Each row was made from one small tree. The marks that hang from a mark follow it in brackets, in the order of their numbers. Every link used is in the known rows. Write each row's tree.
Known rows
K_355(K_789(K_165)): [-0.65  2.14 -2.33  0.07 -3.71  0.84  0.38  2.65  1.93  0.45 -4.00 -2.61
 -3.65  0.32  3.63 -1.28 -2.30 -0.13 -2.88 -0.84  5.16  5.32 -1.62  2.30]
K_588(K_845): [-2.23  0.94 -0.70 -2.04 -0.67  0.52 -1.07 -0.13  1.30 -2.55  0.00 -0.21
 -3.66 -0.04  4.22 -2.05 -2.04  0.93 -4.48 -1.06  3.07  3.20 -2.26  0.44]
K_165(K_789(K_711) K_845(K_809)): [ 1.37  2.35 -0.76 -3.31  1.08  1.38  2.28  3.18  2.19  1.15 -2.38 -1.61
 -2.24 -2.98  1.34  0.78 -2.67  3.59 -2.31 -1.63  6.38  2.57 -0.54  1.78]
K_789(K_518 K_711(K_845(K_809))): [ 1.18  3.97 -0.01 -4.12 -1.77  1.55  1.51  2.77  2.25 -0.42 -2.72  0.64
 -4.91 -0.74 -0.18  0.62 -3.51  3.17 -1.38  0.09  4.30  4.55  0.72  3.27]
K_845(K_711 K_809): [-3.14 -0.29  0.70 -4.86  0.20 -0.32  0.84  1.56  2.44 -2.33 -0.51 -1.59
 -1.97 -3.47  2.74 -1.82 -0.43  3.29 -3.43  0.35  1.84  2.15  2.47  1.16]
K_165(K_845(K_588)): [ 0.76  1.80 -1.90 -3.22  0.13  2.62  1.42  0.74  1.36 -0.57  0.19 -1.67
 -2.76  0.24  2.99  0.89 -3.23  2.22 -3.59 -0.79  3.87  2.60 -0.35  1.53]
K_789(K_165 K_518 K_584 K_711): [ 3.01  5.01 -0.52 -2.20 -3.63  0.71  0.39  2.10  1.52  0.22 -6.37  1.05
 -6.05 -1.34 -0.54 -0.11 -3.55  0.03  0.20 -0.19  2.77  7.99 -1.32  3.63]
K_355(K_789(K_518 K_711(K_845(K_588 K_809)))): [ 1.41  4.01 -0.75 -2.98 -1.86  1.83  2.59  3.11  2.18 -0.63 -2.56 -2.40
 -4.90  0.98  1.83 -1.00 -2.87  2.79 -2.32 -1.54  5.65  5.55  0.51  2.39]
K_851(K_845(K_588 K_711 K_809)): [-2.61 -2.77  1.28 -6.15  0.82  0.51  2.13 -0.70  2.27 -0.11  0.94 -1.49
 -1.32 -2.89  3.77 -0.77 -1.54  5.33 -3.94 -1.01  0.07  2.27  3.35  2.37]
K_165(K_845(K_711(K_789) K_809)): [-2.01  2.34  0.29 -4.19  2.81 -0.06  2.84  3.25  1.96 -0.42  0.23 -2.00
 -1.53 -2.87  1.98 -0.01 -0.91  3.27 -3.42 -0.56  4.39 -0.57  1.44 -0.09]
K_588(K_845(K_165 K_711 K_809)): [-5.97  0.18  2.57 -4.23  1.92 -2.09 -0.11 -1.18  1.94 -4.91  3.20 -1.73
 -2.05 -3.01  1.77 -1.44  0.32  3.61 -4.07 -0.71  0.64  1.47  2.68 -1.91]
K_355(K_789(K_165 K_518 K_584 K_711)): [ 2.23  5.10 -1.58  0.01 -4.12  0.40  1.31  3.97  1.72  0.24 -7.00 -1.15
 -6.19  0.09  1.01 -1.51 -2.67 -0.89 -0.55 -0.75  4.72  8.21 -1.90  3.19]
K_165(K_789(K_518 K_584 K_711) K_845(K_809)): [ 3.30  5.40 -0.09 -3.56  1.56  1.26  3.28  5.49  1.96  0.32 -4.22 -0.75
 -4.04 -2.77 -0.13 -1.21 -2.35  1.96 -1.76 -1.16  5.49  3.24 -0.78  2.22]
K_789(K_518): [-0.11  3.46 -1.11 -3.02 -2.38  2.00  0.16  2.49  1.21 -1.69 -2.42  1.09
 -3.95 -0.21  2.96 -2.59 -3.25 -0.89 -4.41  0.72  2.54  2.54  0.03  3.87]
K_165(K_789(K_584) K_845(K_588 K_711 K_809)): [ 0.31  2.83  0.92 -4.79  4.63  0.26  4.10  3.51  1.58 -0.76 -0.30 -3.57
 -1.70 -3.70  2.02 -1.79  0.17  3.72 -3.31 -2.11  3.89  0.88  1.70 -1.43]
K_165(K_845(K_711)): [-1.90  1.73 -0.90 -1.58  0.27  0.52  1.44  2.02  0.92 -0.92 -0.67 -0.37
 -2.52 -1.30  1.90  1.48 -1.62  1.70 -3.47  0.97  3.13  0.67  1.11  0.91]
K_711(K_845(K_165(K_789))): [-3.50  4.27 -0.39 -1.58  1.45 -0.12  2.88  2.77  1.03  0.12  0.47 -0.51
 -1.52 -0.81  2.51  0.06 -0.99  0.40 -3.18 -0.93  4.60 -0.20  1.60 -0.39]
K_165(K_789(K_584 K_711) K_845(K_588)): [ 2.68  3.92 -1.46 -2.62  2.12  1.36  3.33  2.63  1.05  1.17 -2.73 -1.73
 -3.16 -1.61  2.41  0.10 -2.23  1.62 -1.63 -2.86  5.50  3.96 -1.47  0.38]
K_711(K_789): [-2.02  2.89 -1.71 -3.12  0.41  0.67  1.61  2.74  1.48  0.21 -1.49 -0.45
 -2.02 -1.16  5.47 -2.77 -1.85 -0.83 -3.76 -1.47  4.68  1.17 -1.25  1.20]
K_165(K_789): [-1.21  2.28 -1.46 -2.31  0.02  1.01  1.19  2.84  1.15  0.09 -2.25 -0.51
 -1.74 -1.86  5.14 -2.95 -1.81 -0.68 -4.71 -1.37  4.83  1.11 -0.82  1.52]
K_355(K_789): [-1.86  1.52 -2.86 -0.28 -2.35  0.92  1.04  3.69  1.89 -0.73 -3.06 -2.23
 -3.24  0.63  5.40 -2.86 -1.50 -0.90 -4.01 -0.60  5.12  3.84 -1.57  2.28]
K_845(K_165 K_588 K_711 K_809): [-4.57  0.02  2.11 -6.74  1.95 -0.65  1.53 -1.34  2.32 -4.06  3.32 -3.06
 -0.80 -3.55  2.16 -1.07 -0.07  4.34 -3.35 -0.99 -0.07  1.82  5.65 -0.78]

Write each row's tree
[ 3.28  1.64 -0.43 -4.54 -1.75  2.13  0.67 -1.04  2.62  0.94 -1.92 -2.43
 -3.75 -1.83 -0.73  3.75 -4.45  5.91 -0.04 -1.81  4.30  7.05  0.07  2.20] | K_789(K_165(K_845(K_588 K_809)) K_711)
[-4.11  1.26  1.82 -4.69  2.77 -1.42  0.72  0.59  1.77 -2.91  1.59 -1.74
 -2.24 -2.85  3.72 -3.13 -0.16  3.05 -4.66 -2.05  3.05  0.75  0.29 -2.11] | K_588(K_845(K_711(K_789) K_809))
[ 3.00  2.71 -0.82 -2.79 -1.19  0.60  1.44  2.52  2.85  1.26 -4.92 -1.72
 -4.86 -2.54 -1.71  2.63 -2.77  4.20  1.63 -0.77  4.52  7.94 -1.65  2.21] | K_789(K_165(K_845(K_809)) K_584 K_711)
[ 1.62  4.20 -1.44 -0.24 -5.12  1.24  0.32  2.31  1.53  0.32 -5.71 -0.91
 -5.35  0.45  1.38 -0.32 -3.85 -0.23 -1.83 -0.74  5.00  6.92 -1.03  3.78] | K_355(K_789(K_165 K_518 K_711))
[ 1.61  4.27 -1.15 -2.66 -2.13  0.72  1.13  3.21  1.54 -1.16 -5.38  1.50
 -5.66 -1.03  1.36 -1.93 -2.72 -0.75 -0.95  0.15  2.72  6.35 -1.26  3.60] | K_789(K_518 K_584 K_711)
[-0.97  2.21  0.95 -6.23  2.74 -0.43  2.95  1.01  2.68 -1.73 -0.11 -3.13
 -1.69 -4.00  2.23 -2.21 -0.59  3.21 -1.38 -3.39  2.87  4.49  2.27 -0.35] | K_845(K_165(K_789(K_584 K_711)) K_588 K_809)
[-0.74  6.76 -0.63 -2.81  0.63  1.19  3.10  4.41  0.76  0.71 -1.35  0.76
 -3.54  0.66  2.92 -1.57 -2.54 -0.71 -3.64 -0.86  5.44 -0.16 -0.24  1.25] | K_711(K_789(K_518) K_845)
[-1.43  5.36 -1.13  0.02 -2.40  0.31  2.45  3.53  1.40 -0.73 -2.65 -0.59
 -4.61  1.30  1.19  0.29 -2.28 -0.27 -1.80 -0.28  5.09  4.05  0.91  2.06] | K_355(K_789(K_518 K_711(K_845(K_165))))
[-0.28  1.65 -0.37 -5.49  0.73  1.95  2.12  1.36  2.53 -0.69  0.81 -2.56
 -2.82 -0.48  2.67 -0.32 -2.04  4.67 -2.71 -1.42  4.09  3.34  1.04  0.88] | K_711(K_845(K_588 K_809))
[-2.75  3.01 -0.44 -3.42  0.82  0.85  2.28  0.11  1.31 -1.29  2.20 -1.38
 -2.27  0.43  2.39  1.05 -1.72  2.06 -2.59 -1.15  2.89  1.99  2.39 -0.23] | K_711(K_845(K_165 K_588))
[-5.80 -2.04  1.81 -4.66  1.00 -1.37  2.15  0.27  2.52 -0.67  1.33 -0.57
 -0.66 -3.70  2.17  0.19 -0.44  4.08 -3.27  0.40 -0.54  0.78  4.54  2.17] | K_851(K_845(K_165 K_711 K_809))
[ 1.07  8.33 -0.15 -2.18  0.35  0.25  3.41  4.92  0.86  1.91 -3.59  0.24
 -4.90  0.13  0.71 -1.07 -2.07 -0.62 -1.27 -1.20  5.18  2.65 -1.19  0.64] | K_711(K_789(K_165 K_518 K_584) K_845)
[-1.01  1.48 -0.38 -3.18  0.96  1.37  1.75  0.22  0.76 -1.32  0.94 -1.55
 -2.33 -0.98  2.43  1.38 -1.87  2.78 -3.79 -0.34  2.59  1.29  1.80  0.15] | K_165(K_845(K_588 K_711))
[-1.94 -0.63  1.93 -6.31  1.48 -0.02  2.77 -0.70  2.10  1.78  0.54 -2.05
 -1.11 -3.48  3.20 -0.36 -1.83  5.16 -3.25 -2.48  1.44  1.93  3.00  1.24] | K_851(K_845(K_588 K_711(K_789(K_165)) K_809))
[-5.56  0.19  1.42 -4.49  2.63 -1.10  3.40 -1.16  0.97  0.29  2.71 -0.63
 -0.19 -2.40  4.46 -0.33 -0.87  2.01 -4.02 -1.92  0.05 -0.55  4.28  0.23] | K_851(K_845(K_165 K_588 K_711(K_789)))
[-2.37  1.54  1.03 -6.56  2.53  0.66  2.17  0.23  2.48 -2.14  2.33 -3.35
 -0.30 -3.30  3.49 -2.81 -1.02  3.02 -4.11 -2.90  2.75  1.47  3.11 -0.13] | K_845(K_165(K_789) K_588 K_809)
[ 1.94  4.43 -0.39 -4.83  2.23  0.83  3.14  2.99  2.36  1.30 -1.67 -3.35
 -3.02 -1.96  1.57 -0.71 -1.98  2.88 -1.18 -2.82  4.97  3.88 -1.11 -0.08] | K_711(K_789(K_165(K_845(K_588 K_809)) K_584))
[-5.21  1.90  2.93 -3.85  4.12 -2.87  1.67  1.15  1.66 -4.04  1.86 -2.20
 -1.75 -4.10  2.13 -3.36  1.67  2.46 -3.82 -2.06  1.75  0.80  2.05 -3.32] | K_588(K_845(K_165(K_789(K_584)) K_711 K_809))
[-3.75  5.99 -0.64 -2.16  3.23 -1.42  4.33  4.52  1.45  0.40 -0.26 -0.74
 -2.54 -0.64  2.65 -1.02  0.22 -0.63 -1.21 -1.50  4.56  0.79  0.24 -1.36] | K_711(K_789(K_584) K_845(K_165))
[ 1.59  5.25 -0.64 -2.30 -0.38  0.58  2.12  4.26  0.90  0.01 -5.32  0.94
 -4.25 -2.05  2.45 -3.22 -2.14 -1.42 -2.41 -1.44  4.32  3.94 -1.16  2.39] | K_165(K_789(K_518 K_584 K_711))
[-0.12  5.85 -1.01 -3.34  0.82  0.42  2.57  5.10  1.18 -0.50 -3.35  0.44
 -3.89 -0.88  3.95 -4.62 -1.49 -2.52 -3.26 -1.00  3.82  1.93 -1.54  1.75] | K_711(K_789(K_518 K_584))
[-4.82  5.66  1.46 -3.31  2.55 -2.29  3.21  3.13  0.66 -2.55 -0.24  0.25
 -2.28 -2.65  2.14 -3.02  0.55 -1.90 -3.01 -0.24  1.05 -0.35  3.35 -0.86] | K_845(K_165 K_711(K_789(K_518 K_584)))
[ 0.62  5.32 -0.81 -2.57  0.42  0.87  2.26  5.16  0.85 -0.67 -4.09  0.34
 -3.58 -1.65  3.55 -4.89 -1.45 -2.22 -4.04 -0.93  3.92  1.84 -1.04  2.00] | K_165(K_789(K_518 K_584))
[-5.17 -1.42  1.26 -3.97  0.93 -0.58  2.27 -1.98  1.17 -0.61  2.31 -0.41
 -0.81 -2.12  3.53  0.64 -1.15  2.79 -3.84 -0.61 -1.06  0.97  4.64  1.30] | K_851(K_845(K_165 K_588 K_711))
[ 2.09  3.83  1.77 -5.14 -0.73  1.99  1.17  0.37  1.47 -1.26 -0.47 -1.73
 -3.76 -1.72 -1.34  1.42 -3.31  4.35 -3.06 -0.14  2.06  2.89  3.08  1.75] | K_789(K_165(K_845(K_588 K_711 K_809)) K_518)
[-0.77  6.17 -1.23  0.25 -1.38 -0.57  3.38  5.14  1.58 -0.73 -4.04 -0.90
 -5.42  0.97  0.84 -0.88 -1.04 -0.91 -0.62 -0.34  4.78  5.35  0.00  1.54] | K_355(K_789(K_518 K_584 K_711(K_845(K_165))))
[-6.42  1.68  2.74 -4.68  3.68 -2.59  1.10 -0.36  1.88 -3.97  3.49 -1.96
 -1.39 -3.31  2.71 -2.40  0.65  2.80 -4.23 -2.07  1.85 -0.18  2.37 -3.07] | K_588(K_845(K_165 K_711(K_789) K_809))
